Known rows, with every step that occurs
nedeti -> kazef: [ -4  -4   3  -2  -2   3   7 -10  -1  -5  -2   0   8   9   0  -9  -4 -11
  -8   8  56  19  -8  -7  -6   5   3  10   7]
vebem -> lusos: [ -7 -13  -8  -1  16  -4  11   4  -1   0   3  -4  -3  -8  -2  -2  -3  18
   6   4  11  -4  20   4   0   1 -39  -5  -5]
vebem -> lusos -> liba: [ -6 -15 -14  13  21  -4   9  23   8   7  -3 -12  -5  -2  -5  -4   3  21
   1   3  14 -11  31   8  -7  -7 -40   0  -5]
zano -> nedeti -> liba -> norem -> vapug: [ 12   5  14   5 -21  -1  52   6 -26  -5   0  13   4   8 -10  -9 -28   2
 -15   7  10   2 -19  -9  -2   5   9  15  10]
mepep -> kezon -> lusos -> liba -> norem: [  1   4  -4 -26 -18 -15   9  56   6   1  -3   2 -27 -31  -7   1   2   3
   3   5  24  45  18   7  -9 -14  40  25 -10]
nedeti -> kazef -> norem -> kezon -> lusos -> liba: [ 12 -22   5   2  -3   0  15  41  17  16 -11 -17   4   4  -4 -12   2  -6
  -1  15  -3  46   3  -5 -24  -2 -14  11  15]
kezon -> norem -> vapug: [ -3   3   8   0 -19  -7  10  -9 -11  21  -3  -9  14   0   1   1 -16  15
 -17   9 -45  22  -3 -10 -10  -1   7   3  17]
mepep -> kezon: [-12   5   2  -5 -10  -1  -5  15 -13 -15   8   3  -2  -6  -3   1  -1   2
   7   0 -13   9   7   3   0  -6  26   9  -6]
mepep -> kezon -> lusos: [ -8   0  -5 -20 -20  -9  -2  34  -2  -2   3   0 -17 -32   2   1   1   2
   6   4 -13  40  13   5  -5  -5  36  12   1]
lusos -> liba: [ 1 -2 -5 14  4  0 -2 20 10  7 -5 -7 -2  8 -2 -2  7  5 -3  0  4 -3 12  3
 -7 -9 -1  5  0]
vebem -> norem -> kezon -> lusos: [  1 -23   1  -3 -22 -16   0  21  11   8 -13   3 -11 -34  -7   3   9  11
  -4   1 -64  41   6   5  -9   0  40  -5   9]
zano -> norem -> kezon -> nedeti: [-13   0  13  -9 -17   1   5  24 -14   7  -8   3  -9   7  -1  -8   0  -5
  36  -2  -1   4   5   2  -5   4  18 -19   5]
zano -> nedeti -> kazef -> norem -> vapug: [ 29   3  18  10  -6  15  37  10 -20   4   3  -2  24  22 -12 -19 -19  -2
 -18  -5   4  31 -19 -12 -14   8 -28  17  18]
kezon -> lusos -> liba -> norem: [ 14  -2  -7 -19 -10 -15  14  43  19  14 -11  -2 -27 -24  -3   1   3   0
  -5   7  37  32  11   4 -10  -8  16  18  -5]
nedeti -> liba -> norem -> vapug: [  3  -1   8 -13 -18  -8  42  -6 -21  -4  -8  13   9   8  -3  -3 -21   3
  -1  19  11   6 -18 -12  -6   9  -3  11  -2]
kazef -> norem -> liba: [ 14   6   9 -14  15  17  11  -8   0   5   0   6  19   1   6   0  -5  -6
   7  -9 -25  17 -21 -15  -4   1 -60   9   2]
nedeti -> kazef -> norem -> liba -> lusos: [  8   6  15 -28   2   9  11  -7  15  -9  -5  -1  31   9  13  -7  -1 -12
   9  -5  25  49 -16 -15 -14   0 -81  21   9]
kezon -> nedeti -> liba -> lusos -> vapug: [-17  12   0 -20 -10   6  17  10  29   8  -6  -6  -2  23  19  -2  -1 -22
  28  20  21 -37   2   7 -11 -20 -21   4   1]
nedeti -> liba -> lusos: [ -9   1   0  -7 -15  -7  11  -1  15 -13  -2 -10  15   7  15  -2   3  -7
  12  13   6  -9   4  -2  -5  -6 -15   4   3]
vebem -> norem: [  9  -1   1  -2  -5  -4  -6  -5   6  -1  -7   6   4 -12  -6   3  10   5
  -6  -8 -14   9  -2   2  -2  -3  31   5  -5]
lusos -> liba -> norem: [ 10   4   1  -7   2  -8  10  23   9   3  -8   4 -10   0  -8   1  -1   2
  -3   1  37   7   7   2  -5  -9   5  14 -12]
liba -> norem: [  7   6   6 -20  -3  -8  11   3  -1  -5  -3  10  -8  -5  -7   3  -7  -1
   0   0  28  13  -7  -2   3   1   6   9 -11]
zano -> norem -> liba: [  9  11   7 -21  -5  10   0  -8 -20   1  -2  16  -3  -6   7  -5  -6   6
  20 -12  13  26  -8 -11   2   5 -21   5   1]
vebem -> mepep -> kezon -> nedeti: [-19  12   5   3 -11  -6  10  29  -5  -7  -9   3  -6  14   4  -6   6   2
  30   1 -23   0  14   4  -6 -20  33   8  -8]
kezon -> nedeti -> liba -> lusos: [-29   7   2 -13 -21  -2  15  15  20  -2  -8 -12  14   9  21  -3   7 -21
  29  13  36 -18   5   0 -10  -9  -6  -2   8]
nedeti -> liba -> norem -> kezon: [-12 -11  12  -4 -10  -7  30  -3  -9 -13  -5   9   4   7  -5   0 -16  -3
   5  21  -7  -6 -17  -9   1   5  12  -2   1]
kezon -> norem: [ -6   8   5  -2  -8   0  -6  -9   4  15   2 -15   5   1   5   3  -9   1
 -12   7  -8   8  -2  -8  -2  -9  31   2  10]
lusos -> liba -> norem -> kezon: [ -2 -12   9   5  -1 -12  13  29   4  -1  -9   6  -8   5 -15   2  -3  10
   0   5 -13  12   6   2  -6  -6  -2   2  -2]
mepep -> kezon -> norem -> vapug: [-16   8  10  -6 -26  -6   5   5 -23   6   4  -4  12  -6  -2   2 -16  17
 -12   8 -60  34   5  -7 -11  -8  35  12  11]
zano -> nedeti -> kazef: [  5   3  10  16  -6  10  17   4  -7  -4   5   0   3   9  -7 -16 -12 -10
 -24  -7  64  19 -10  -5  -3   2  16  13  18]
kezon -> nedeti: [-20   6   2  -4  -6   3   5  13   7  12  -6  -1  -2   2   5  -1   4 -16
  14   1  25  -8   1   2  -5  -3   9  -7   5]
nedeti -> kazef -> norem: [ 17   2   9 -10   7  12  13  -6   2   0   0  -7  22  21  -1 -12  -4 -15
   0   4  41  17 -16 -11  -9   5 -22  14   0]
zano -> norem -> kezon -> nedeti -> liba -> lusos: [-24   1  15 -17 -34  -5  14  22   0  -5 -10  -8   7  14  15 -10   3 -10
  50  10   5  -5   9   1 -10  -2   2 -15   9]

Rows
[ -6  -9  13  -9  -5 -11  14   8  -7  -7  -5  13  -6  -5 -12   4 -11   5
   1   4 -22  14  -8  -2   2   3   3  -3  -3] => liba -> norem -> kezon
[  8 -14  -5  -5   8 -18  36  26 -11   7 -11   4  -4  -6 -15  -3 -11  33
  -3   6   8  15  24   3 -13   0 -53   9 -10] => vebem -> lusos -> liba -> norem -> vapug
[-29  17  13 -26 -22  -6 -11   0   7  -6   6  -4  14 -19  17   7  -6   6
   5  -6 -41  48   5 -10  -7 -21  -3  20  12] => mepep -> kezon -> norem -> liba -> lusos
[  3  -8  -8  -8  18 -12  20  27   5   3  -6  -2 -12  -8 -12   0  -3  19
   2   4  45  -2  23   6  -4  -7 -32   9 -17] => vebem -> lusos -> liba -> norem
[ 13  -2   3  -4  -9 -12  25  22  -7   7 -12   9  -3   0 -12  -1  -7  17
  -7   3  -1  21   5  -1 -14  -2 -15  14  -4] => lusos -> liba -> norem -> vapug
[ 26   9  15   8   5  20  21  10  -2   0   7  -8  16  21  -7 -18 -12 -16
 -13  -8  40  18 -18  -9  -5   0  -5  17  13] => zano -> nedeti -> kazef -> norem
[-40 -14   9   8 -13   3  24   8  -1   4  -8  -1  10  17   6  -4  -5 -19
  21  22  -8 -25 -10  -4  -7   1  13 -17  17] => norem -> kezon -> nedeti -> liba
[ 17  14  21 -10  -3  16  20   6  10  -7   4  -1  25   9   7 -15  -9 -14
  -5 -18  19  46 -17 -12 -11  -5 -66  24  19] => zano -> nedeti -> kazef -> norem -> liba -> lusos
[ -2  -4  19  12 -13   1  39  11 -15 -12   3  10  -1  13 -12  -7 -24  -6
  -7   9  -6  -9 -19  -7   5   1  25   1  13] => zano -> nedeti -> liba -> norem -> kezon
[ -5 -24  -4  12 -10 -12   3  44  16  16 -11  -9 -16 -16  -3  -1   5  10
  -2  11 -44  30  19   6 -15  -6   5  -4  14] => norem -> kezon -> lusos -> liba
[  1   4   5 -17  -9  -3  29  -7  -5 -10  -3   7   2   5   1  -1 -13 -12
   3  17  48 -12 -18  -8   3   2  17  10  -7] => nedeti -> liba -> norem
[-25  -4  15 -14 -12  -8  19  23  -1   5 -10  13  -9   0  -8   2  -6  -9
  16   5   5   6  -8   0  -4   1  10 -11   2] => liba -> norem -> kezon -> nedeti
[ 13 -10   4 -27  -7 -11  17  28  12  15  -8  13 -38 -14  -9   4 -16   4
   0  16 -32  26  -2   7  -4  -8  -1   6  -3] => liba -> norem -> kezon -> lusos -> vapug
[ 21   5   6 -12 -20  -3  11   6 -32   3  -6   6   0   4  -3  -9  -8  19
  18  -4 -14  23   4  -3  -7  11  -8   0   0] => zano -> norem -> vapug
[-26 -10  13  -3 -11  -5  26  33   6   8 -17   6  -2  15  -8  -8  -3 -15
   5  13  74  24  -3  -1 -18  -4  15   6   9] => lusos -> liba -> norem -> kezon -> nedeti -> kazef
[-22  -5  10  -2  -6  -9  18  42   9  11 -14   6 -10   6  -9   0   1  -4
  13   6  13   4   5   4 -12  -9  10  -5   1] => lusos -> liba -> norem -> kezon -> nedeti
[-24  13  16 -30  -2  22  17  12  -7  -1   0  10  22   9   8  -9  -7 -27
  18  -1  47  37 -22 -15 -15  -2 -23  22   9] => mepep -> kezon -> nedeti -> kazef -> norem -> liba
[-19  -4  17  -9 -13   2  24  25  19   0  -8 -17  27  24  13  -6   4 -20
  39  13 -33 -15  -5  -3 -15  -7 -34 -10   9] => kazef -> norem -> kezon -> nedeti -> liba -> lusos
[-10  -5  16  -4   2   9  13  27   5  13  -6  -6  12  17  -2  -2   2 -14
  24   2 -41  -8  -9  -2 -10  -2 -18 -15   6] => kazef -> norem -> kezon -> nedeti
[-20  13   7 -10 -16  -2 -10   4  -6   1  10 -11   4  -6   2   4 -10   4
  -6   6 -22  17   6  -5  -1 -14  56  11   6] => mepep -> kezon -> norem
[ -3   8  10 -17   1  15  18  10   7  12  -6  -9  19  23   5 -13   0 -30
  13   6  66   8 -16  -8 -14   3 -11   7   6] => kezon -> nedeti -> kazef -> norem
[  0 -16   7 -21 -18 -19  17  29   4   5  -9   7 -23 -29  -7   3  -8   3
   2  10 -21  46  -1   1  -3   4  14   0   3] => liba -> norem -> kezon -> lusos
[ -9   4   5 -19  -7  -4  -1  -2  15  -7  -3   7  10 -13  14   3   3   2
   9 -11 -20  30   1  -5  -6  -6 -57   8   7] => norem -> liba -> lusos
[ 19  -7  -5 -16 -20 -20  28  44   3  19 -16   3 -20 -26  -7  -1  -5  15
  -8   9  -1  50  10   1 -19  -1  -4  18   2] => kezon -> lusos -> liba -> norem -> vapug
[  6 -12   3 -24 -12  -6  32  16   8   9  -8  10 -29  -1  -1   0 -22  -4
   5  34 -15   6 -13   0  -4  -6   8   7   1] => nedeti -> liba -> norem -> kezon -> lusos -> vapug
[  3   5  -7 -25  -8  -1  -1  32   6   8   5   4 -32 -14   1   2  -6   1
   5  11 -26  23  13  11  -6 -16  23  18  -7] => mepep -> kezon -> lusos -> vapug
[-15  23  10 -33 -12   4 -11  -2  16   4   8   2  -1  -3  15   8 -14   6
   4   1 -54  30   6  -3  -8 -32 -20  25   5] => mepep -> kezon -> norem -> liba -> lusos -> vapug
[-32 -12  11  -4 -31 -11  13  16  21  -7 -16  -2  19   2   8   0  14 -10
  23   9 -31  -6   3   3 -14  -9  23 -10  11] => vebem -> norem -> kezon -> nedeti -> liba -> lusos
[-42  11   4 -20 -28  -3  12  29   8 -17   0  -8  12   5  19  -2   6 -19
  34  12  21  -9  11   3 -10 -14  19   6   3] => mepep -> kezon -> nedeti -> liba -> lusos
[ 16  -7  23  18   1  16  25  15  -8  -3   6  -5  18  26 -14 -17 -15  -8
 -11  -3 -12  20 -18  -9  -8   4 -12   5  20] => zano -> nedeti -> kazef -> norem -> kezon
[-39 -10  10   0 -23  -7  18  20  15  -5 -10  -8  16  12  15  -2   3 -15
  29  18 -15 -12   3   0 -12  -6 -11 -14  17] => norem -> kezon -> nedeti -> liba -> lusos
[ 10  11  11   3 -11   4  37   7 -10  -9   5   7  -3   7  -5  -8 -21 -11
  -8   5  46 -13 -18  -7   7  -1  32  13   4] => zano -> nedeti -> liba -> norem
[-15  19  14 -11 -19 -12  -2   0   8 -10  -5  -4  14   0  17   1  -4  21
  12  -5 -78  49  11  -9  -7 -32  -5  24   4] => vebem -> mepep -> kezon -> norem -> liba -> lusos
[-10   9  14 -22   5  23  21  -2   4  13  -7   6  23  14  11 -10  -6 -31
  13   0  59  26 -30 -18 -14   3 -48  12  15] => kezon -> nedeti -> kazef -> norem -> liba
[ 20  21   7 -39  -4   8  -5  -1   5   2  -2  14 -12   4  13  -3  -5   8
  30 -12 -10  21   5   1  -4 -13 -62  13  -5] => zano -> norem -> liba -> lusos -> vapug
[-18  -8  15   0  -3  13  29  16   3   7  -5 -10  23  30   6  -7  -5 -23
  29  20 -24 -29 -17  -9 -10   1 -11 -12  10] => kazef -> norem -> kezon -> nedeti -> liba
[-10 -25   0   3  15 -16  24  30   1   1  -8   1 -11  -5 -17   0  -6  27
   4   9  -8   5  25   6  -7  -5 -36  -3  -9] => vebem -> lusos -> liba -> norem -> kezon
[ 20   5  -5 -11  -5  -7   8  33   8   5  -6   6 -35   2   1  -5  -3  16
  15  12 -61  22  18  11  -6 -28  19  23 -13] => vebem -> mepep -> kezon -> lusos -> vapug
[  5 -14  18  -1   5   7  15   0  -3  -3  -3  -5  24  25  -7 -10  -8  -6
   3   9 -14  21 -16 -10 -11   7 -27   1  10] => nedeti -> kazef -> norem -> kezon
